What can hang from each mark:
z_289: z_257
z_544: z_257
z_165: z_226 z_257
z_257: z_155 z_165 z_289 z_377 z_544 z_615 z_964
z_377: z_257
z_179: z_165
z_226: z_165
z_964: z_257
z_615: z_257
z_155: z_257

Each row was made from one small tree. The marks that hang from a mark follow it in brackets, in the order of their numbers. Every link used is in the known rows. Write each row's tree.
Known rows:
z_377{z_257{z_964}}: -2.33,0.14,-2.47,-3.13,-0.71,5.66,-2.25,-1.25,2.19,1.96,-2.06,2.11,0.50,-0.03,1.72,-3.12,-1.13,3.85,-2.76,0.97,-0.23,0.28,-0.13,-0.45,1.41,-1.91,2.00,1.15,1.18
z_179{z_165{z_257{z_289 z_377}}}: 0.05,0.77,-4.20,-0.85,-0.47,4.74,-2.17,-1.82,0.76,2.99,-1.58,3.47,0.93,-1.33,1.55,0.74,-0.87,2.68,-3.64,1.93,-0.09,1.43,-1.15,-1.23,2.06,-2.22,1.20,1.17,-0.70
z_964{z_257{z_289 z_377 z_615}}: -1.89,-0.59,-2.16,-2.45,-1.59,4.41,-1.35,-2.74,1.51,1.55,-2.99,4.01,-0.82,-1.24,2.01,0.23,-1.64,3.98,-2.35,3.48,-0.25,2.98,-3.14,2.10,-0.13,-1.59,0.68,1.06,-0.53
z_615{z_257{z_377}}: -0.05,0.21,-3.32,-1.04,0.34,4.11,-3.17,-0.92,0.94,0.48,-1.57,3.13,1.60,0.79,2.56,-0.37,0.45,3.15,-2.10,4.33,-0.67,1.64,-1.77,0.03,2.88,-3.02,1.18,0.68,-1.63
z_155{z_257{z_289 z_377 z_544 z_615 z_964}}: -1.73,-1.98,-3.45,-1.42,-2.16,4.70,-4.48,-2.39,1.16,2.35,-5.10,1.53,1.16,-0.23,2.56,-1.72,-4.50,4.43,-1.89,2.53,1.09,3.52,-2.15,2.26,1.37,0.79,1.37,2.05,0.03
z_964{z_257{z_155 z_165 z_377 z_615}}: -2.13,1.31,-3.30,-2.84,-2.11,4.69,-1.82,-4.46,1.34,1.98,-3.09,3.44,-1.49,-1.69,0.74,-0.14,-3.46,5.16,-0.75,2.77,0.09,4.07,-2.68,2.24,0.45,-2.65,1.23,0.36,1.28
z_226{z_165{z_257{z_289}}}: -1.24,1.76,-3.57,-2.23,0.19,4.84,-1.37,-1.21,-0.91,2.90,-0.54,3.09,1.44,-1.14,1.95,1.36,-0.16,1.87,-3.26,0.60,-0.49,1.65,-1.08,-1.10,2.01,-2.36,1.93,1.32,-0.95
z_289{z_257{z_377}}: -2.91,0.38,-3.31,-2.33,0.46,2.08,-0.95,-0.18,2.40,2.43,-1.36,3.82,0.45,-0.24,1.67,-0.21,0.11,2.75,-2.44,2.75,-0.68,1.57,-1.44,0.24,1.57,-0.09,2.06,0.77,0.25
z_257{z_155 z_165{z_226} z_289 z_544}: -1.97,-1.00,-2.37,-2.40,-1.99,4.93,-3.38,-2.03,1.17,3.93,-1.02,0.34,-0.62,-3.03,2.41,0.08,-4.13,3.83,-2.45,-0.11,0.35,4.98,-0.04,-3.33,0.12,0.21,2.99,2.27,1.44
z_964{z_257{z_155 z_289 z_377 z_544 z_615}}: -2.94,-1.41,-2.77,-1.39,-2.67,4.69,-3.34,-3.10,1.35,1.77,-4.53,4.17,-1.48,-1.81,1.84,0.67,-3.64,5.16,-1.62,1.91,0.30,5.16,-1.98,2.39,-0.02,-0.72,1.52,1.04,0.56
z_615{z_257{z_165 z_377 z_964}}: 0.56,1.46,-3.00,-1.15,0.04,5.62,-4.26,-2.16,0.90,1.06,-2.35,1.64,0.69,0.13,2.87,-2.79,-1.58,4.21,-1.95,4.09,0.26,2.58,-1.21,0.25,3.60,-2.46,1.17,1.43,-1.00
z_615{z_257{z_155 z_289 z_377 z_964}}: -0.48,-0.20,-2.46,0.95,-0.91,4.83,-4.63,-1.03,1.40,0.65,-2.86,2.72,0.40,0.23,3.40,-2.07,-3.26,4.47,-2.61,3.59,-0.01,3.63,-0.44,1.09,2.65,-3.67,2.48,2.28,-1.49
z_544{z_257}: -1.06,-0.32,-3.75,-3.75,1.31,3.74,-1.49,-1.23,1.00,2.40,-0.63,3.59,0.89,0.06,1.83,-0.42,-0.24,1.93,-3.26,2.46,0.24,-1.58,-0.47,-0.91,0.48,-0.55,0.53,0.24,0.82
z_179{z_165}: 0.22,1.78,-4.07,-3.43,0.70,5.12,-1.08,-1.57,2.29,3.90,-1.92,1.59,1.65,-0.57,1.01,-0.76,0.08,2.65,-2.00,1.71,-0.21,0.60,-0.94,-3.45,2.28,-2.46,0.73,0.33,0.09
z_544{z_257{z_165 z_615}}: -0.21,0.20,-3.54,-5.46,0.24,4.20,-1.56,-2.87,0.69,2.10,-0.96,3.12,0.86,-1.45,1.46,-0.93,-1.43,3.58,-2.57,2.46,0.27,-0.16,-2.30,-0.70,0.10,0.18,-0.68,0.56,1.27
z_544{z_257{z_377 z_615 z_964}}: -0.76,-0.50,-3.74,-2.63,-0.61,4.51,-2.82,-2.60,0.21,0.99,-2.18,3.41,-0.37,-0.10,2.30,-1.32,-2.76,4.10,-3.46,3.69,1.32,0.03,-1.52,1.91,1.17,0.10,0.20,0.34,1.11
z_165{z_257{z_155 z_289 z_377}}: -1.71,-0.80,-3.81,0.32,-1.31,3.27,-1.71,-1.43,-0.21,1.75,-1.06,3.94,0.16,-1.30,1.59,1.88,-2.55,3.21,-3.55,1.54,-0.40,2.89,-0.85,1.76,1.12,-3.10,3.27,1.61,-0.75
z_226{z_165{z_257{z_289 z_377 z_964}}}: -1.34,1.85,-3.65,-0.47,-0.62,5.33,-2.66,-1.73,-1.22,2.44,-1.62,2.55,0.27,-0.74,2.53,0.30,-1.70,2.72,-3.78,1.39,0.52,2.48,-0.54,0.44,2.89,-1.90,2.24,1.50,-0.87
z_155{z_257{z_544 z_615}}: -1.51,-1.24,-4.29,-4.10,-0.65,4.45,-2.46,-2.38,1.09,2.88,-3.42,2.37,2.62,-0.15,0.93,-0.26,-1.92,3.10,-0.51,1.44,0.04,1.89,-2.84,0.67,1.23,-0.10,0.79,0.45,0.84
z_179{z_165{z_226 z_257}}: 0.44,1.85,-4.23,-2.54,0.04,5.96,-0.74,-2.30,-0.33,3.20,1.64,3.51,0.68,-1.37,0.74,1.62,-0.47,1.38,-3.34,1.10,-0.19,0.18,-1.23,-2.96,1.80,-2.50,1.38,-0.33,1.47
z_964{z_257{z_155 z_165{z_226} z_377 z_615}}: -2.21,1.36,-3.05,-2.73,-2.63,5.17,-1.86,-4.72,0.72,1.85,-1.02,3.48,-2.22,-1.88,0.81,0.55,-3.85,4.55,-1.31,2.88,0.18,3.87,-2.74,1.22,-0.08,-2.34,1.53,0.00,2.22
z_964{z_257{z_155 z_165 z_615}}: -1.59,1.72,-3.01,-4.51,-1.30,5.33,-0.77,-4.18,1.54,2.59,-2.31,3.61,-0.73,-2.00,0.34,-0.48,-2.88,4.55,-0.35,1.59,-0.33,3.39,-2.64,1.00,0.23,-2.92,0.85,0.30,1.59
z_165{z_226 z_257{z_155 z_289 z_377 z_615}}: -1.39,-1.16,-3.34,-0.60,-2.84,4.15,-1.15,-2.57,-1.61,0.68,1.81,4.43,-0.84,-2.32,1.56,3.46,-3.80,3.21,-3.95,1.85,-0.30,3.29,-2.56,1.22,-0.09,-2.57,2.85,0.88,1.01
z_155{z_257}: -1.62,0.11,-4.18,-3.32,0.50,3.71,-1.37,-1.57,1.81,3.38,-1.83,1.91,2.68,0.91,1.05,-1.00,-1.10,1.60,-1.19,2.34,-0.28,0.15,-1.73,-0.11,1.36,-2.21,1.78,0.76,0.11
z_165{z_226 z_257}: -0.84,0.47,-3.65,-2.65,0.08,5.06,0.40,-1.83,-1.72,2.00,3.38,3.82,0.35,-1.22,0.87,2.82,-0.49,0.75,-3.63,1.07,-0.22,0.21,-1.52,-0.93,1.10,-2.47,2.47,-0.42,1.36
z_289{z_257}: -2.38,0.77,-2.94,-3.93,1.28,2.74,0.30,0.14,2.58,3.06,-0.80,3.95,1.19,-0.61,1.31,-0.46,0.62,2.16,-2.14,1.62,-1.17,0.91,-1.39,-0.80,1.36,-0.51,1.81,0.68,0.67

Write each row's tree:
0.27,-0.67,-1.85,-2.36,-0.13,5.72,-4.30,-1.26,0.77,1.92,-0.54,2.16,1.00,-1.53,3.33,-0.74,-0.90,3.07,-2.48,2.09,-0.34,3.27,-1.41,-3.11,1.43,-0.20,1.09,1.99,-0.54 => z_615{z_257{z_165{z_226} z_289 z_544}}
-2.73,0.77,-2.77,-2.13,-0.82,4.56,-3.29,-1.70,1.35,3.19,-1.54,2.21,-1.29,-1.53,2.44,-1.68,-2.62,3.69,-2.75,1.68,1.08,3.59,-0.50,-0.53,2.07,2.76,2.21,1.09,2.41 => z_289{z_257{z_165{z_226} z_377 z_544 z_964}}
-2.43,-2.12,-3.69,-0.84,-1.15,3.29,-4.55,-1.42,1.86,3.09,-4.14,1.58,1.62,0.31,2.59,-0.43,-2.39,2.83,-2.21,2.57,0.52,2.46,-1.27,0.50,1.00,0.49,2.07,1.95,-0.63 => z_155{z_257{z_289 z_377 z_544}}
-1.26,-1.55,-2.19,-2.00,-0.29,5.89,-2.83,-0.63,1.46,3.32,-3.81,0.33,0.40,-1.20,3.08,-1.97,-2.48,3.69,-3.02,0.47,0.93,3.37,0.22,-0.87,1.98,0.73,1.96,2.32,-0.31 => z_257{z_289 z_544 z_964}
-0.63,-0.50,-2.60,-3.70,0.64,3.66,-2.37,-1.54,1.58,2.97,-1.02,2.50,0.58,-1.44,2.65,-1.52,-1.37,2.65,-3.88,2.39,0.29,-0.17,-0.64,-2.02,-0.44,0.50,0.31,2.02,0.08 => z_544{z_257{z_165 z_289}}
0.55,0.81,-4.69,-3.34,-0.33,6.06,-1.60,-2.66,-0.15,2.90,-2.06,3.95,1.55,-1.88,0.48,1.21,-0.65,3.32,-2.12,0.24,-0.14,1.94,-2.03,-1.39,2.34,-1.12,0.24,-0.04,0.90 => z_179{z_165{z_257{z_544 z_615}}}
-1.46,-0.21,-1.83,-3.95,-0.63,4.98,-0.09,-2.39,1.62,2.12,-2.27,4.16,-0.09,-1.50,1.58,-0.18,-1.19,3.35,-1.96,2.21,-0.66,2.28,-3.06,0.96,-0.42,-1.90,0.43,0.97,-0.15 => z_964{z_257{z_289 z_615}}
-1.83,-1.98,-2.55,-0.02,-1.40,5.06,-4.31,-1.02,1.25,2.60,-4.74,0.22,-0.57,-0.75,3.59,-1.57,-3.12,4.44,-3.55,1.92,1.45,4.20,0.20,0.45,2.32,1.23,2.32,2.38,-0.72 => z_257{z_289 z_377 z_544 z_964}
-0.78,-0.11,-3.06,-2.81,-2.80,6.65,-3.85,-4.06,-0.58,2.05,-2.39,-0.08,-1.45,-2.30,2.28,-0.89,-4.37,5.56,-2.19,2.02,1.93,4.93,-2.08,-0.03,2.20,1.97,1.15,0.73,2.21 => z_257{z_165{z_226} z_377 z_544 z_615 z_964}
-0.52,0.60,-3.41,-0.10,-1.21,5.91,-6.23,-2.59,0.73,1.30,-3.95,1.81,0.05,-0.54,2.73,-2.47,-3.54,5.40,-1.27,2.51,0.71,4.89,-0.16,0.66,3.74,-1.59,2.01,1.47,0.12 => z_615{z_257{z_155 z_165 z_377 z_544 z_964}}
0.02,1.62,-4.50,-1.22,-0.66,5.58,-1.76,-2.62,-0.48,2.71,1.21,3.46,0.14,-1.01,1.11,1.76,-0.98,1.88,-3.61,2.18,0.23,0.79,-1.24,-2.05,2.05,-2.27,1.52,-0.32,1.20 => z_179{z_165{z_226 z_257{z_377}}}
-1.36,-0.40,-2.99,-2.06,-0.19,4.59,-2.31,-1.39,2.11,3.43,-2.83,1.23,1.95,0.50,2.19,-2.73,-3.06,2.28,-2.26,2.30,0.33,1.09,-1.08,0.51,1.25,-1.81,2.13,2.30,-0.35 => z_155{z_257{z_289 z_964}}
-2.12,1.55,-2.50,-4.47,0.61,3.40,-0.11,-1.02,2.03,3.42,1.04,3.05,0.31,-1.63,1.50,-0.65,-0.46,2.10,-2.37,1.57,-0.69,1.54,-1.60,-2.44,0.71,0.24,1.86,0.85,1.76 => z_289{z_257{z_165{z_226}}}
-1.78,-0.15,-2.47,-4.10,-1.52,5.98,-1.74,-1.86,1.74,1.21,-2.32,2.77,0.76,-0.75,1.43,-2.79,-1.83,4.96,-2.29,1.09,-0.48,1.00,-1.73,0.40,1.03,-1.69,1.03,0.93,1.34 => z_377{z_257{z_615 z_964}}
-3.46,0.41,-3.63,-1.94,-0.93,2.50,-3.46,-1.47,2.42,3.28,-3.08,3.22,-0.38,-1.69,1.47,-0.72,-2.44,4.47,-1.52,1.08,-0.03,4.60,-0.46,-0.08,1.70,1.28,2.70,1.34,1.62 => z_289{z_257{z_155 z_165 z_377 z_544}}
-0.89,-0.92,-2.94,-3.64,-1.50,5.63,-3.87,-3.01,1.49,3.39,-4.55,0.79,1.73,-1.44,2.12,-2.92,-4.52,4.35,-1.15,1.22,0.72,3.59,-2.35,0.56,0.96,0.93,0.85,2.55,0.60 => z_155{z_257{z_165 z_289 z_544 z_615 z_964}}
-2.51,-0.47,-4.06,0.30,-1.84,5.07,-4.41,-2.24,1.06,2.52,-4.68,0.65,-1.00,-0.28,2.07,-1.16,-4.44,5.15,-1.87,1.19,1.68,4.71,0.94,1.50,3.23,-0.69,3.37,0.94,1.30 => z_257{z_155 z_377 z_544 z_964}
-0.65,0.38,-3.63,-0.26,-0.34,3.72,-3.65,-1.28,1.18,0.50,-1.93,3.42,1.10,0.62,2.19,-0.18,-1.30,3.92,-1.60,3.80,-0.66,2.66,-1.07,0.53,2.68,-4.19,2.19,0.75,-1.00 => z_615{z_257{z_155 z_377}}
-1.65,-1.89,-3.46,-1.81,-1.62,2.77,-3.06,-2.01,1.06,1.08,-2.23,4.11,-0.24,-1.00,2.44,0.13,-3.55,4.44,-3.51,3.24,0.30,1.62,-1.51,1.25,-0.61,-0.67,0.97,1.49,0.35 => z_544{z_257{z_155 z_289 z_377 z_615}}
-1.31,-0.66,-2.87,-2.09,-3.12,3.17,-2.41,-2.82,1.75,1.99,-3.18,1.10,-0.19,-2.75,2.04,-0.21,-4.66,6.13,-2.03,2.54,-0.18,5.51,-2.57,0.37,0.36,-1.80,1.84,2.67,-0.51 => z_257{z_155 z_165 z_289 z_377 z_615}
-0.86,1.56,-3.64,-1.28,-1.32,5.53,-2.39,-2.26,-1.69,1.83,-1.88,2.90,0.32,-1.33,2.28,0.59,-2.22,3.64,-3.46,1.42,0.36,3.01,-1.77,1.17,2.64,-1.82,1.59,1.43,-0.61 => z_226{z_165{z_257{z_289 z_377 z_615 z_964}}}
-1.19,-0.53,-4.07,-3.92,-0.24,3.67,-1.51,-2.32,0.71,1.65,-1.19,4.33,0.52,-0.79,1.20,0.06,-2.46,3.66,-2.31,1.99,-0.01,0.25,-1.51,0.34,-0.01,-1.49,0.64,0.18,1.66 => z_544{z_257{z_155 z_615}}
-0.79,0.58,-3.72,-4.95,-1.02,4.62,-1.30,-3.39,0.83,3.00,-0.27,1.65,1.85,-0.85,0.77,-0.61,-2.77,2.70,-1.02,2.47,-0.09,1.30,-3.60,-0.81,0.33,-1.20,0.93,0.69,1.52 => z_155{z_257{z_165{z_226} z_615}}
0.03,0.94,-2.82,-5.83,-0.94,5.14,0.20,-3.14,0.32,2.41,0.94,0.91,0.56,-2.46,0.96,0.43,-1.81,3.58,-1.72,1.94,-0.21,2.30,-3.49,-2.22,0.55,-1.01,0.62,0.46,1.48 => z_257{z_165{z_226} z_615}
-2.80,-0.95,-3.48,-3.15,-0.72,2.73,-1.97,-1.01,1.64,1.92,-3.03,4.36,0.42,-1.26,1.63,0.41,-0.75,4.30,-1.87,1.82,-0.35,3.46,-2.58,0.98,1.55,1.98,1.14,0.59,1.08 => z_289{z_257{z_377 z_544 z_615}}
-0.33,0.27,-3.31,-3.17,-1.36,5.23,-3.16,-3.79,-0.37,1.44,-0.36,2.43,-1.37,-1.20,2.36,-1.40,-3.70,4.08,-3.73,3.65,1.68,0.69,-1.74,0.48,0.49,0.99,0.19,0.59,2.23 => z_544{z_257{z_165{z_226} z_377 z_615 z_964}}
-1.81,-0.70,-3.03,-1.18,-1.61,3.19,-4.03,-2.37,0.95,2.28,-0.04,2.62,-1.32,-1.45,2.74,-0.24,-3.98,3.32,-4.20,3.21,0.86,1.48,-0.11,-1.18,-0.80,-0.05,1.93,1.81,1.26 => z_544{z_257{z_155 z_165{z_226} z_289 z_377}}
-0.34,0.80,-4.68,-0.99,-0.89,5.89,-2.98,-2.68,-0.71,2.94,0.19,3.38,-0.06,-1.38,1.23,2.02,-1.23,2.27,-3.45,1.35,0.68,1.61,-0.88,-2.23,2.27,-0.70,1.45,-0.34,1.61 => z_179{z_165{z_226 z_257{z_377 z_544}}}
-1.42,-0.37,-2.72,-2.74,-0.70,3.87,-2.90,-2.12,1.08,2.98,0.65,2.72,-0.65,-1.74,2.46,-0.71,-3.49,2.66,-3.88,2.01,0.44,0.75,-0.03,-2.26,-1.11,-0.44,1.56,1.68,1.66 => z_544{z_257{z_155 z_165{z_226} z_289}}
-2.15,0.74,-2.39,-3.81,-3.06,6.41,-2.68,-3.36,1.42,1.60,-0.75,2.00,-0.68,-1.97,1.10,-2.62,-4.48,5.57,-2.04,0.55,-0.06,2.69,-1.31,-0.65,0.25,-2.06,2.04,1.17,3.12 => z_377{z_257{z_155 z_165{z_226} z_615 z_964}}
-1.42,2.49,-4.54,-1.30,-1.58,5.49,-2.49,-3.06,-1.82,1.71,-1.88,3.30,0.10,-0.95,1.33,0.74,-3.12,4.09,-2.38,0.99,0.47,3.40,-1.33,1.85,3.22,-3.04,2.28,0.39,0.66 => z_226{z_165{z_257{z_155 z_377 z_615 z_964}}}
-2.65,-1.48,-1.90,-3.47,-1.53,5.00,-4.07,-1.24,2.72,2.78,-2.91,1.65,0.64,-1.99,2.36,-2.28,-1.22,4.54,-2.89,-0.15,-0.60,2.50,-0.28,-2.47,0.01,0.86,1.44,2.54,0.55 => z_377{z_257{z_165 z_289 z_544}}
-0.79,-0.19,-2.11,-3.93,-2.63,4.44,-0.83,-2.75,1.11,2.48,0.14,1.18,-0.18,-3.36,1.70,0.27,-4.61,4.51,-2.17,1.29,-0.51,4.56,-2.64,-2.11,-0.69,-1.90,1.93,2.16,1.07 => z_257{z_155 z_165{z_226} z_289 z_615}
-2.34,-2.16,-1.70,-3.28,-2.18,6.29,-3.69,-1.46,1.81,1.51,-3.86,2.46,0.43,-1.62,2.41,-2.67,-2.65,5.50,-2.92,-0.01,-0.10,2.79,-1.29,-0.08,0.40,0.62,1.11,2.13,0.94 => z_377{z_257{z_289 z_544 z_615 z_964}}
-1.32,1.05,-3.71,-3.82,-0.23,4.41,-1.79,-2.62,1.32,3.75,0.01,0.94,1.69,-0.17,1.11,-1.07,-2.05,1.61,-1.45,2.44,-0.05,0.69,-1.98,-1.54,0.67,-1.51,1.85,0.87,1.25 => z_155{z_257{z_165{z_226}}}
-2.50,1.22,-3.22,-2.99,0.12,2.34,-1.39,-1.04,2.55,2.97,-1.59,2.88,0.25,-1.18,1.71,-0.97,-0.54,3.36,-2.19,2.73,-0.49,2.32,-1.57,-0.45,1.61,0.47,1.76,1.28,0.60 => z_289{z_257{z_165 z_377}}
-3.10,-0.28,-3.51,-1.88,-1.63,3.76,-2.98,-1.63,1.64,1.96,-3.92,4.00,-0.64,-1.33,1.64,-1.06,-3.80,5.47,-1.53,1.27,0.33,4.95,-1.31,2.40,2.09,0.98,2.35,0.83,2.13 => z_289{z_257{z_155 z_377 z_544 z_615 z_964}}
-2.31,-0.18,-2.17,-1.31,-0.78,4.24,-1.73,-1.97,2.01,2.28,-2.65,3.43,-0.97,-0.50,2.34,-0.16,-1.00,3.01,-2.73,3.38,0.00,2.23,-1.60,1.17,0.26,-1.85,1.52,1.20,-0.72 => z_964{z_257{z_289 z_377}}
-0.72,-0.28,-2.64,-4.18,-2.01,3.91,-1.05,-2.51,2.00,2.65,-2.42,1.13,0.76,-3.16,1.40,-0.69,-4.04,5.30,-1.42,1.06,-0.73,4.77,-2.63,-1.01,-0.11,-2.16,1.47,2.63,-0.13 => z_257{z_155 z_165 z_289 z_615}
-0.87,2.05,-3.33,-2.96,-0.63,5.50,-1.68,-2.72,1.71,3.72,-2.45,-0.20,-0.12,-1.38,1.26,-2.88,-4.23,4.50,-1.28,0.84,0.68,3.40,0.28,-0.53,2.44,-2.97,2.77,1.63,1.31 => z_257{z_155 z_165 z_964}
-1.28,1.61,-4.43,-1.72,-1.21,6.14,-3.23,-2.79,-2.25,2.01,-2.57,3.03,0.25,-1.09,1.72,0.94,-1.98,3.89,-2.59,0.54,0.86,3.42,-1.43,1.35,3.51,-0.52,1.41,0.29,0.46 => z_226{z_165{z_257{z_377 z_544 z_615 z_964}}}
-2.66,-1.45,-1.59,-3.28,-1.97,5.50,-3.95,-1.45,1.97,2.66,-1.04,1.61,0.01,-2.18,2.45,-1.55,-1.63,3.91,-3.41,0.15,-0.36,2.30,-0.45,-3.34,-0.55,1.13,1.74,2.26,1.42 => z_377{z_257{z_165{z_226} z_289 z_544}}
-2.45,-1.12,-4.61,-1.51,-0.73,3.52,-4.09,-1.94,1.40,3.02,-3.82,1.74,1.78,0.88,1.74,-0.31,-1.85,2.71,-1.41,2.52,0.66,1.86,-1.27,0.83,1.85,0.05,1.95,0.70,0.25 => z_155{z_257{z_377 z_544}}
-0.24,0.12,-3.21,-5.31,-0.22,4.68,-1.44,-3.04,-0.06,2.02,1.00,3.18,0.07,-1.71,1.66,-0.23,-1.80,2.91,-2.99,2.64,0.40,-0.29,-2.32,-1.74,-0.48,0.48,-0.27,0.23,2.14 => z_544{z_257{z_165{z_226} z_615}}
-0.72,-1.35,-2.58,-0.94,-0.30,4.64,-4.37,-0.43,1.47,1.46,-2.73,3.33,1.59,-0.60,2.89,-0.60,-1.62,3.82,-1.78,1.59,-0.83,3.73,-0.63,-1.07,2.02,-2.09,1.88,1.88,-1.11 => z_615{z_257{z_155 z_289 z_544}}
